(in the rows, 128 means zero)
Known rows, with every step that occurs
zuvoti, sime, limudir, fugim, mozuta: 135 70 109 140 115 126 146 77 153 164 152 109 134 122 148 124 74 156 136
 133 142 99 104 127
fadeg, zozis: 137 88 131 129 104 124 108 147 147 158 153 114 124 131 147 134 95 144
 150 134 148 108 124 138
fugim, zozis: 130 85 131 121 89 123 113 102 150 158 143 99 121 158 144 132 115 144 137
 143 144 108 142 137
fugim, zozis, mazut, limudir, fadeg: 169 80 122 149 109 131 127 113 146 150 86 102 129 161 135 146 89 131 161
 132 143 99 151 141
sime, limudir, fugim, tema: 141 84 128 159 113 119 137 77 160 189 153 101 125 147 152 109 62 151 154
 127 137 119 109 129
sime, limudir, fugim: 133 88 131 148 109 125 135 84 156 167 171 115 123 131 146 126 61 154 153
 122 141 116 99 125
fadeg, zozis, fugim: 119 82 130 136 88 122 119 154 139 175 164 125 120 134 145 139 82 144 172
 143 145 108 126 135
mazut, limudir, zozis, fugim: 144 81 121 170 73 124 117 154 117 154 126 120 122 145 135 143 79 124 174
 137 139 104 136 141
fugim, zozis, mazut, limudir, zuvoti, sime: 165 69 136 136 92 131 110 75 115 144 91 99 136 157 133 135 115 141 142
 139 147 99 137 148
limudir, fadeg: 135 87 109 151 117 124 119 122 154 136 136 112 127 142 145 138 108 137
 142 119 136 100 118 132
zuvoti, limudir: 131 80 131 147 87 123 108 104 149 173 140 112 128 136 145 128 78 147 140
 128 141 109 113 134
zuvoti, sime, limudir: 133 80 130 136 93 125 115 91 142 154 147 115 134 133 145 137 85 158 127
 140 140 110 98 132
mazut, limudir, fugim, zozis: 154 84 130 137 101 127 128 92 148 167 162 98 121 156 137 122 93 136 154
 140 152 115 146 138
mazut, limudir, fugim: 154 88 129 149 112 126 128 104 144 162 160 111 122 142 139 121 88 131
 157 125 149 113 130 137
sime, limudir: 131 88 133 139 95 124 114 101 150 153 149 115 127 136 146 137 73 155 141
 124 138 106 108 132
fadeg, zuvoti, limudir, zozis, fugim, mozuta: 125 49 104 169 72 124 119 116 128 190 118 121 135 117 146 142 61 145 157
 123 142 103 110 134
fadeg, zuvoti, sime: 133 68 127 130 101 124 107 83 138 162 138 116 137 131 146 136 124 148
 117 137 149 120 101 139
fugim, zozis, mazut: 139 81 139 127 95 128 126 104 144 170 90 101 120 162 142 138 102 141 154
 139 139 109 145 139
fadeg, zuvoti, sime, limudir: 136 67 132 135 93 125 106 70 141 160 144 120 142 122 145 141 89 164 118
 134 148 119 83 134
zuvoti, limudir, zozis: 135 76 123 167 79 124 107 125 134 165 118 113 128 131 143 135 71 141 151
 128 138 110 106 135
sime, limudir, fadeg: 138 88 116 156 109 125 117 107 161 138 142 117 132 132 145 143 71 152
 144 117 135 101 100 126
mazut, limudir, fugim, mozuta: 157 76 108 146 118 127 139 106 148 162 146 103 126 137 143 118 87 129
 154 120 149 93 146 138
sime, limudir, fadeg, zozis, mazut: 152 81 130 154 119 131 127 137 153 152 105 120 134 123 144 152 44 155
 172 121 140 102 101 130
zuvoti, sime, limudir, fadeg, zozis: 145 76 116 147 112 128 116 127 153 139 154 116 142 115 145 147 69 160
 142 142 143 104 88 129
mazut, limudir: 155 88 128 139 99 125 109 120 141 148 136 111 126 146 138 132 99 131 144
 126 147 104 138 144
fadeg, zozis, fugim, mozuta: 123 71 110 131 96 123 129 157 142 179 150 118 123 128 149 136 85 141 168
 136 143 90 144 136

Rows
139 65 109 147 116 124 111 90 149 147 133 115 143 127 143 140 124 147
 118 128 145 111 94 134 -> limudir, fadeg, zuvoti, sime
146 71 99 164 82 125 127 156 120 156 111 113 125 140 139 138 79 122 170
 130 140 88 150 143 -> mazut, limudir, zozis, fugim, mozuta
139 80 138 135 111 128 147 86 147 180 113 101 116 158 142 127 90 139 167
 136 141 116 136 133 -> limudir, fugim, zozis, mazut
147 74 131 164 90 130 126 116 121 151 70 117 135 133 142 150 64 148 153
 138 134 110 93 137 -> zuvoti, sime, limudir, zozis, mazut
159 86 129 146 97 126 94 99 126 134 140 110 130 143 138 130 109 136 140
 111 144 95 129 145 -> mazut, limudir, zuvoti
132 79 129 147 108 125 135 76 146 159 168 115 131 128 144 126 71 157 140
 140 141 117 89 126 -> zuvoti, sime, limudir, fugim
152 82 123 150 124 129 128 152 150 154 96 116 129 133 144 146 78 139 170
 124 140 99 120 135 -> limudir, fadeg, zozis, mazut
147 82 134 166 93 129 124 126 129 150 73 117 128 137 142 149 50 146 168
 121 133 108 102 135 -> sime, limudir, zozis, mazut
174 73 138 143 102 132 104 121 109 145 98 114 139 130 137 135 95 141 157
 133 150 99 120 149 -> fadeg, zozis, mazut, limudir, zuvoti, sime
164 74 112 153 113 127 104 104 150 143 134 118 139 132 138 142 100 136
 136 111 152 108 118 139 -> mazut, limudir, fadeg, zuvoti
171 82 140 139 106 130 115 151 133 168 96 114 128 138 139 138 74 134 174
 132 152 106 139 147 -> fadeg, zozis, mazut, limudir
137 87 136 144 95 125 98 80 136 140 150 116 131 133 145 135 86 159 138
 113 136 100 100 133 -> sime, limudir, zuvoti
151 78 112 157 99 126 119 166 139 155 155 124 128 130 137 144 72 134 179
 136 144 98 132 136 -> mazut, limudir, fadeg, zozis, fugim
170 82 142 148 119 132 136 135 139 180 119 115 124 132 137 127 60 133
 185 130 153 113 130 140 -> fadeg, zozis, mazut, limudir, fugim
144 84 130 165 99 128 125 141 124 150 65 114 122 143 142 143 87 130 165
 123 132 108 122 141 -> limudir, zozis, mazut
145 85 119 150 111 127 112 137 160 149 153 118 135 120 146 146 58 157
 156 121 142 101 98 128 -> sime, limudir, fadeg, zozis
172 66 124 146 108 131 117 91 147 164 82 106 137 151 134 149 95 138 152
 123 152 110 136 142 -> fugim, zozis, mazut, limudir, fadeg, zuvoti
166 75 134 149 101 131 110 89 110 142 88 111 137 145 136 133 107 135 146
 126 142 97 122 149 -> zozis, mazut, limudir, zuvoti, sime
173 79 142 148 104 131 103 129 119 151 100 114 132 135 138 137 83 138
 172 116 149 96 128 148 -> fadeg, zozis, mazut, limudir, zuvoti
119 71 122 176 64 122 120 136 123 177 131 122 123 134 140 139 57 140 170
 138 132 110 109 131 -> zuvoti, limudir, zozis, fugim
170 82 133 167 123 124 144 98 141 194 92 95 123 162 144 109 77 124 173
 127 142 114 144 142 -> zozis, mazut, limudir, fugim, tema
138 78 123 157 84 126 114 118 129 141 122 114 135 128 144 146 76 151 136
 142 137 112 90 135 -> zuvoti, sime, limudir, zozis
157 77 108 169 103 121 121 158 145 177 140 106 131 147 144 128 76 131
 179 137 141 102 142 140 -> mazut, limudir, fadeg, zozis, fugim, tema
133 65 111 153 111 126 141 88 157 187 149 107 127 125 149 116 65 144 150
 122 143 98 120 128 -> zuvoti, limudir, fugim, mozuta
165 84 138 155 118 130 142 103 137 171 106 113 122 146 136 123 73 127
 174 124 146 111 132 140 -> zozis, mazut, limudir, fugim
139 86 125 162 85 125 110 126 134 145 127 116 127 132 144 145 66 149 149
 124 136 110 100 132 -> sime, limudir, zozis
133 64 132 145 90 123 98 80 149 184 142 118 135 126 145 133 83 154 131
 124 148 120 100 134 -> fadeg, zuvoti, limudir
135 75 113 163 103 124 115 109 157 160 137 112 132 133 143 136 75 146
 143 122 136 102 107 128 -> zuvoti, limudir, fadeg
160 85 120 162 87 126 106 144 124 140 115 109 127 141 138 139 92 125 153
 126 143 106 133 145 -> mazut, limudir, zozis
133 64 132 155 103 125 121 63 152 194 163 118 132 121 144 121 68 154 144
 121 150 127 90 128 -> fadeg, zuvoti, limudir, fugim
141 74 117 157 106 125 109 138 159 167 146 115 135 119 146 138 61 151
 155 129 142 104 103 130 -> zuvoti, limudir, fadeg, zozis
164 81 139 130 92 130 120 108 138 162 87 101 124 164 135 137 92 133 159
 138 146 107 157 146 -> fugim, zozis, mazut, limudir
129 85 129 130 103 124 133 85 155 172 166 100 117 155 142 121 102 143
 150 141 145 117 132 130 -> limudir, fugim, zozis
152 70 127 163 112 130 124 138 150 176 97 119 134 124 144 142 48 147 173
 126 141 103 106 132 -> zuvoti, limudir, fadeg, zozis, mazut
142 63 126 155 111 120 128 45 151 195 152 103 140 133 153 116 79 160 130
 137 147 130 86 131 -> fadeg, zuvoti, sime, limudir, fugim, tema
